What can hang from each mark:
dokik: dolir fako
dizisi: dolir
zinum: dolir tekim
ruto: dolir
dolir: dezuv dizisi dokik
dezuv: dolir tekim
tekim: dezuv zinum
fako: dokik
kozi: ruto

Known rows, with every way that one mark hangs from another:
ruto{dolir{dezuv dizisi dokik{fako}}}: [ 0.21  0.36 -0.43  0.70 -0.58 -3.47  0.92 -1.71 -2.23 -3.57  3.82 -0.03
 -0.58 -0.50 -5.38 -3.62 -1.34 -4.93 -0.43]
tekim{dezuv zinum}: [ 4.11 -2.44  2.72 -2.15  0.44 -1.78 -1.20 -0.92 -1.36 -0.08  1.55 -6.01
 -3.77  1.83 -0.01  1.26 -1.50 -2.47  0.26]
kozi{ruto{dolir{dezuv dizisi dokik{fako}}}}: [-0.38  2.15  1.20  1.29  0.12 -3.71  1.94 -2.12 -1.54 -2.25  4.45  0.30
 -0.40 -1.23 -5.29 -3.09 -1.68 -5.04 -0.38]
dokik{dolir fako}: [ 2.53 -0.63  1.63 -1.60 -1.40 -0.76 -0.42 -1.40 -1.51  1.48  3.68 -0.05
 -4.98  0.89 -6.66  0.09 -0.30 -5.62  0.58]
dolir{dezuv{tekim} dokik{fako}}: [ 1.90 -2.13  0.65 -0.62 -3.28 -2.44 -0.27  0.35 -1.51 -0.09  2.57 -0.67
 -1.85  0.74 -2.83 -0.77  0.56 -3.72 -0.28]
dokik{dolir{dezuv{tekim{zinum}} dizisi} fako}: [ 1.57 -1.64 -0.14 -0.42 -3.27 -4.46 -0.68 -1.45  1.24  0.24  3.38 -1.79
 -4.30  1.55 -4.01 -0.07 -0.67 -3.88 -0.44]
ruto{dolir{dizisi dokik{fako}}}: [ 0.77  1.04  0.43  0.06  1.12 -2.15  0.25 -2.35 -3.44 -3.79  3.88  0.34
 -0.53 -0.33 -6.03 -2.51 -1.67 -6.41  0.14]
zinum{dolir{dizisi dokik} tekim{dezuv}}: [ 3.88 -2.80 -2.21  0.32  1.05 -1.03 -0.07 -1.38  1.25 -3.04  2.40 -4.22
 -1.92  3.28 -2.68 -1.52 -0.50 -2.22 -0.54]
dezuv{dolir{dizisi dokik{fako}} tekim{zinum}}: [ 2.12 -0.48 -0.40 -1.38 -0.21 -2.86 -1.51 -1.89  0.36 -0.92  2.46 -2.30
 -1.52  2.26 -2.52  0.75 -1.62 -4.55  0.56]
fako{dokik{dolir{dezuv dizisi}}}: [ 1.61 -1.13 -2.06 -0.26 -1.22 -1.98 -0.25  0.52 -1.03 -0.61  3.93 -2.41
 -2.18 -0.71 -6.96 -1.19 -0.53 -5.30  0.85]
dezuv{tekim{zinum{dolir{dizisi dokik{fako}}}}}: [ 3.47 -1.67  1.12 -1.58 -0.58 -3.52 -2.00 -1.05  1.13 -0.68  2.82 -3.31
 -2.93  2.48 -1.16  1.39 -0.99 -4.19  0.19]
kozi{ruto{dolir{dezuv{tekim} dizisi dokik{fako}}}}: [-0.42  2.07  1.47  1.29 -0.68 -4.67  1.31 -2.01 -0.82 -2.19  4.21 -0.19
 -0.18 -0.60 -3.78 -2.28 -1.60 -4.63 -0.58]
dolir{dizisi dokik}: [ 2.63 -0.19 -0.73  0.16  2.32 -0.95  1.68  0.60 -3.66 -3.67  3.62 -0.50
 -0.03 -0.14 -5.53 -1.09 -1.42 -6.24  0.94]
dolir{dezuv dizisi}: [ 3.05 -0.85 -0.39 -0.01  0.88 -2.97  3.36  1.24 -0.93 -2.73  4.30 -2.77
 -1.70  0.83 -3.10 -0.61 -1.56 -4.04  1.13]
tekim{zinum{dolir}}: [ 5.10 -1.39  2.19 -2.63  1.61 -2.87 -0.71 -0.08  1.21  0.24  3.25 -5.00
 -3.98  1.67 -1.81  0.79 -1.28 -4.01  0.71]
dezuv{dolir}: [ 3.76  0.78  1.57 -2.13  2.17 -0.77  1.96  0.42 -1.00  0.42  3.83 -3.15
 -2.43  1.81 -4.10  0.69 -1.51 -4.57  2.07]
dezuv{dolir{dizisi} tekim}: [ 2.95  1.03  0.58 -1.39  1.31 -3.11  1.50  0.48  0.51 -1.04  3.94 -3.61
 -1.32  3.36 -1.51  1.94 -1.81 -4.11  1.80]
dizisi{dolir{dezuv dokik}}: [ 0.78 -0.86  1.41 -0.14 -1.03 -2.43  1.30  1.04 -1.44 -1.01  3.42 -0.34
 -1.20 -0.80 -4.19 -0.38 -0.14 -4.88 -0.43]
dizisi{dolir}: [ 2.25  0.17  3.40 -1.46  1.25 -1.31  1.43  0.05 -1.35 -0.64  4.24 -1.50
 -2.47  0.27 -3.43  2.09 -1.05 -5.98  0.81]

Rows:
[ 1.31 -1.12 -0.42 -0.19 -3.28 -3.85  0.26 -1.06  0.46  0.04  3.82 -0.90
 -3.96  1.80 -4.61 -0.45 -0.39 -3.99 -0.05]	dokik{dolir{dezuv{tekim} dizisi} fako}
[ 3.43 -2.89 -2.82  0.38 -0.41 -1.77  0.50 -1.66  2.61 -2.55  3.39 -2.11
 -2.41  2.24 -4.38 -2.46 -0.27 -3.28 -0.75]	zinum{dolir{dezuv dizisi dokik{fako}} tekim}
[ 4.07 -1.01  1.21 -1.41 -1.08 -4.42  1.05  1.79  2.34  0.56  3.94 -4.37
 -3.30  3.20 -0.84  0.20  0.12 -1.87  0.65]	zinum{dolir{dezuv{tekim}}}
[ 3.59 -2.62  0.79 -1.86 -0.39 -2.55 -2.20 -0.82 -0.13 -0.04  1.28 -5.29
 -3.58  2.33 -1.18 -0.57 -0.52 -1.56 -0.46]	tekim{dezuv zinum{dolir{dokik}}}
[ 1.95 -1.10 -1.81  0.87  0.18 -2.69  2.39  1.44 -2.30 -3.43  3.43 -1.16
 -0.08 -0.25 -4.70 -2.47 -0.83 -4.41  0.34]	dolir{dezuv dizisi dokik}
[ 1.98  0.66 -1.43 -0.88  1.36 -0.16  1.27 -1.53 -2.04 -1.59  3.71  0.05
 -1.42  1.24 -6.71 -1.14 -1.46 -5.52  1.54]	dezuv{dolir{dizisi dokik{fako}}}
[ 0.48 -1.85  1.88 -0.68 -3.00 -3.36 -1.19 -0.96 -0.09 -0.17  2.70 -0.65
 -2.32 -0.08 -2.38  0.71 -0.13 -4.56 -1.14]	dizisi{dolir{dezuv{tekim{zinum}} dokik{fako}}}
[ 2.75 -0.16 -0.05 -1.28  1.21 -1.08  1.56 -0.76 -1.64 -1.15  2.93 -4.08
 -2.38  3.23 -2.44  0.31 -1.73 -2.36  1.52]	tekim{dezuv{dolir{dizisi}}}
[ 4.65 -2.45 -1.10 -0.45  1.65 -1.44  0.62 -1.72  2.41 -2.54  3.13 -5.61
 -3.19  4.11 -1.35  0.01 -1.07 -1.88  0.13]	zinum{dolir{dizisi} tekim{dezuv}}
[-0.18  1.50  1.72  1.02 -0.79 -5.31  0.34 -2.52 -0.07 -1.95  3.70 -1.17
 -0.49 -0.74 -3.08 -2.15 -1.92 -4.61 -0.90]	kozi{ruto{dolir{dezuv{tekim{zinum}} dizisi dokik{fako}}}}
[ 2.05 -0.57 -1.33 -0.79  0.10 -0.96 -0.75 -0.07 -2.00 -0.72  4.06 -2.07
 -2.13 -0.47 -7.44 -0.28 -0.81 -6.37  1.13]	fako{dokik{dolir{dizisi}}}
[ 0.55  0.71 -0.32  0.90  0.46 -4.42  1.67  0.05 -2.12 -4.01  3.78 -1.33
  0.51 -0.48 -4.53 -3.52 -1.49 -4.55 -0.37]	ruto{dolir{dezuv dizisi dokik}}
[ 3.44 -3.03 -2.43  0.03  0.01 -0.25 -0.84 -3.10  1.19 -2.56  2.48 -2.84
 -2.90  3.31 -3.45 -1.49 -0.35 -2.54 -0.65]	zinum{dolir{dizisi dokik{fako}} tekim{dezuv}}
[ 1.52 -0.73  3.08 -0.85 -1.39 -3.95  1.29  0.94  0.41 -0.10  3.85 -2.55
 -2.28  0.96 -0.80  2.06 -0.43 -4.01 -0.01]	dizisi{dolir{dezuv{tekim}}}
[ 3.66 -1.51 -0.13 -1.49  0.97 -2.16 -1.40 -1.71  0.34 -1.38  3.12 -2.48
 -3.20  1.01 -4.07 -0.65 -1.24 -4.77  0.34]	tekim{zinum{dolir{dizisi dokik{fako}}}}
[ 3.93 -3.46 -0.64 -0.85 -0.72  0.31 -1.69 -2.57  0.96 -0.65  2.03 -3.17
 -3.64  3.16 -2.96 -1.22  0.29 -2.16 -0.82]	zinum{dolir{dokik{fako}} tekim{dezuv}}
[ 1.55 -0.94 -0.84 -0.20 -2.23 -2.76  1.01 -1.17 -0.31 -0.19  4.18 -0.30
 -4.19  0.86 -6.53 -1.37 -0.63 -4.60  0.23]	dokik{dolir{dezuv dizisi} fako}
[ 2.19 -1.73 -0.64 -1.47  0.06 -1.29 -1.60 -2.90 -1.30 -0.95  1.50 -3.77
 -2.95  2.12 -2.69 -0.57 -1.83 -2.63  0.12]	tekim{dezuv{dolir{dizisi dokik{fako}}} zinum}
[ 0.68 -0.07  1.23 -0.27 -1.38 -3.08  0.21 -1.13 -2.44 -1.64  3.33 -0.50
 -1.20 -0.57 -4.96 -3.31 -0.63 -4.50 -0.62]	ruto{dolir{dezuv dokik{fako}}}
[ 1.85 -1.51  1.34 -0.96 -4.03 -3.42 -0.45 -0.31  0.43  1.98  3.36 -1.20
 -4.54  1.64 -4.09  0.04  0.26 -3.68 -0.25]	dokik{dolir{dezuv{tekim}} fako}
[ 3.78 -1.19  1.30 -1.42  0.30 -4.27 -1.37  0.28  1.28 -0.96  2.82 -4.43
 -2.06  2.41 -0.27  1.38 -0.98 -3.94  0.20]	dezuv{tekim{zinum{dolir{dizisi dokik}}}}
[ 3.60 -1.53  1.57 -2.43  0.60 -1.88 -1.04 -1.40 -0.34  0.61  1.62 -6.24
 -3.67  2.69 -0.73  0.78 -1.80 -1.80  0.52]	tekim{dezuv{dolir} zinum}
[ 1.99 -1.24  0.03  0.08 -1.67 -5.88  0.40  1.27  1.46 -0.46  3.30 -3.95
 -2.71  1.41 -2.53 -0.11 -0.96 -3.42 -0.28]	dokik{dolir{dezuv{tekim{zinum}} dizisi}}
[ 3.27 -2.48 -0.97 -0.42  0.79  0.67 -0.08 -2.73 -0.36 -1.82  2.01 -3.45
 -2.22  2.72 -3.12 -0.25 -1.15 -3.21  0.00]	zinum{tekim{dezuv{dolir{dizisi dokik{fako}}}}}
[ 2.67 -2.41  1.08 -0.47 -2.03 -4.25 -0.61  1.89 -0.34 -0.48  1.78 -3.54
 -1.10  0.55 -0.72 -0.53 -0.13 -3.22 -0.74]	dolir{dezuv{tekim{zinum}} dokik}
